What can hang from each mark:
tibin: bevu gezu vofa
gezu: bevu ribu tibin
vofa: ribu tibin
bevu: ribu
ribu: bevu lomeg vofa
lomeg: lavu

Each row was made from one small tree. Brackets hold a mark, then the marks that hang from it, in alphabetical order. Every link used is in the known rows. Write each row's tree.
In the rows, zero is written as 128.
Known rows:
{tibin vofa}: [128 176 156  66 116 131 135  63  99 133  96 163 145  71  95 110 140 125
 140]
{vofa {tibin bevu}}: [132 186 159  88 117 128 129  75 117 161 124 133 141  87  91 125 150 118
 131]
{tibin bevu {gezu ribu} vofa}: [112 148 155 105 125 135 134  66 133  92 111 145 140  79  85 140 164 103
 148]
{ribu bevu lomeg {vofa tibin}}: [107 192 207  66  96 106 104  91 111 131 117 154 115  77  97 126 133  86
 126]
{vofa {tibin {bevu ribu}}}: [148 171 140  82 124 127 139  70 116 151 130 118 136  87  92 139 159 128
 128]
{gezu tibin}: [139 168 160  88 122 123 109  57 116 144 116 163 150  90 108 111 142 138
 138]
{ribu bevu lomeg vofa}: [106 199 197  65 109 109 114  82 109 128 110 168 120  63 102 117 127  88
 140]
{vofa {ribu bevu} tibin}: [145 176 164  79 125 120 122  79 110 154 122 143 116  83  91 141 158 120
 115]
{tibin {vofa {ribu lomeg}}}: [135 163 165  76 104 147 130  75 104 105  98 158 134  69  89 119 160 121
 132]
{vofa {tibin {bevu {ribu lomeg}} gezu}}: [135 171 161 101 105 140 134  74 141 118 141 127 131  95  88 160 163  97
 140]
{gezu bevu {ribu lomeg} tibin}: [128 159 184 106 106 131  92  72 129 103 127 147 143  87  97 121 149 115
 131]
{bevu ribu}: [156 175 133  71 134 125 148  56 112 149 118 156 140  79 106 127 143 138
 139]
{tibin bevu gezu {vofa {ribu lomeg}}}: [122 161 165 103 109 157 132  75 124  89 113 140 132  70  76 142 178  97
 147]
{gezu {bevu {ribu vofa}}}: [142 178 152  63 131 116 130  59 100 129 115 138 129  64  96 123 150 123
 143]
{bevu {ribu lomeg {vofa {tibin gezu}}}}: [130 161 178  82 100 122 123  70 133  98 124 150 120  95 100 152 155 100
 141]
{bevu {ribu {lomeg lavu} vofa}}: [130 182 146  74 117 133 120  57 104  90 113 150 140  60 116 114 139 117
 142]
{tibin bevu gezu {vofa ribu}}: [131 156 147 100 128 148 138  64 118 105 110 137 134  71  77 141 181 112
 147]
{ribu bevu}: [128 202 164  71 130 113 131  69 109 164 118 165 131  70 101 122 128 110
 136]
{lomeg lavu}: [136 199 132  87 131 138 128  50 106 135 116 162 156  66 114 106 131 129
 142]
{tibin {gezu bevu} {vofa ribu}}: [139 164 154  92 124 147 129  60 111 104 111 142 129  68  75 141 175 113
 144]
{vofa {ribu {lomeg lavu}} {tibin bevu}}: [136 182 147 107 110 158 113  76 114 110 129 119 141  72  93 128 167 115
 123]
{gezu ribu {tibin bevu}}: [128 146 157 110 130 124 107  65 131 120 123 139 148  90 100 121 158 130
 134]
{vofa ribu}: [156 170 142  83 135 135 141  61 113 147 110 164 137  77 100 123 158 139
 135]
{tibin gezu {vofa ribu}}: [139 152 149  89 124 143 137  58 117 104 103 161 132  77  87 139 172 121
 144]

Write each row's tree:
[116 187 189  63 115  98 110  79 104 147 114 151 117  78  98 125 137 102
 126]	{ribu bevu {vofa tibin}}
[112 147 187  85 128  93  88  70 118 105 113 156 123  81 108 121 145 114
 129]	{gezu {ribu bevu vofa} tibin}
[132 198 151  91 123 143 114  70 106 112 124 152 130  55 104 125 146 107
 128]	{vofa {ribu bevu {lomeg lavu}}}
[103 209 177  75 113 121 103  72 101 106 115 159 130  50 111 109 124  89
 140]	{ribu bevu {lomeg lavu} vofa}
[113 162 181 101 101 142 119  73 131  76 115 152 133  77  83 140 156  88
 144]	{tibin {gezu bevu {ribu lomeg}} vofa}
[132 150 167  79 122 123  98  70  95 112 107 141 125  71  88 124 166 128
 122]	{gezu {tibin {vofa {ribu bevu}}}}
[148 169 170  87 102 140 125  80 122 132 118 152 130  91  95 133 160 124
 121]	{vofa {ribu lomeg} tibin}
[135 166 177  66  99 118 122  76 114 115 116 144 125  86 103 130 147 115
 129]	{bevu {ribu lomeg {vofa tibin}}}
[123 146 180  92 124 109  87  64 117 100 114 144 136  81 100 114 155 124
 135]	{gezu bevu {ribu vofa} tibin}
[133 152 164 107 119 123 128  66 149 119 126 162 134 108 101 150 155 113
 134]	{vofa {tibin {gezu ribu}}}
[108 163 179  90 134 101 119  69 135 103 116 170 115  78 103 144 145  90
 146]	{tibin {gezu {ribu bevu vofa}}}
[130 193 151  76 116 137 112  59  98  90 121 131 137  51 104 116 143 109
 142]	{gezu {bevu {ribu {lomeg lavu} vofa}}}
[119 161 173  98 130 117 119  62 134  97 117 158 127  78  95 137 154 100
 152]	{tibin {gezu bevu {ribu vofa}}}
[119 179 196  71  93 119 112  81 116 125 110 159 130  87 102 117 139 105
 132]	{ribu lomeg {vofa tibin}}
[116 167 169 119 117 140 132  74 154 102 129 156 138  87  94 145 155  90
 151]	{tibin bevu {gezu {ribu lomeg}}}
[129 165 147  88 136 122 140  57 126 113 122 138 129  74  95 144 163 107
 159]	{tibin {bevu {ribu vofa}} gezu}
[141 157 161  74 126 113  99  55 101 115 119 129 132  74  98 119 157 133
 139]	{gezu {bevu {ribu vofa}} tibin}
[148 168 150  94 125 137 131  76 117 149 123 125 132  86  85 134 174 129
 124]	{vofa ribu {tibin bevu}}
[124 130 164  89 116 122 102  62 115  94 102 154 147  88 101 114 154 136
 128]	{gezu ribu {tibin vofa}}
[123 155 186  81 103 132  91  80 101  96 110 144 123  71  87 125 162 112
 121]	{gezu {tibin {vofa {ribu bevu lomeg}}}}
[121 185 143  85 120 138 121  63 105  91 121 126 141  53 106 117 149 109
 146]	{tibin {bevu {ribu {lomeg lavu} vofa}}}
[124 162 150 116 136 131 139  64 148 118 126 153 140  87  94 144 158 105
 152]	{tibin bevu {gezu ribu}}
[111 154 166 107 134 119 129  65 141  99 116 153 132  80  96 138 161 100
 155]	{tibin bevu {gezu {ribu vofa}}}
[110 185 162 114 120 134 112  66 139  83 133 165 132  72 109 144 137  82
 141]	{tibin {gezu {ribu bevu {lomeg lavu}}}}
[110 183 194  81  96 124 113  87 117 126 116 135 131  80  91 120 148  96
 135]	{ribu lomeg {vofa {tibin bevu}}}
[110 155 187  99 111 122 122  70 147  82 112 179 128  87 106 136 147  93
 152]	{tibin {gezu {ribu lomeg vofa}}}
[121 145 158  96 121 130 134  60 132  92 105 168 138  85  95 137 154 112
 145]	{tibin {gezu ribu} vofa}
[126 149 161  85 101 139 108  71 106  93 117 118 144  75  88 123 163 120
 135]	{gezu {tibin {bevu {ribu lomeg}} vofa}}
[127 181 161 105 118 133 131  69 135 144 132 139 137  95  87 145 157 103
 143]	{vofa {tibin bevu gezu}}
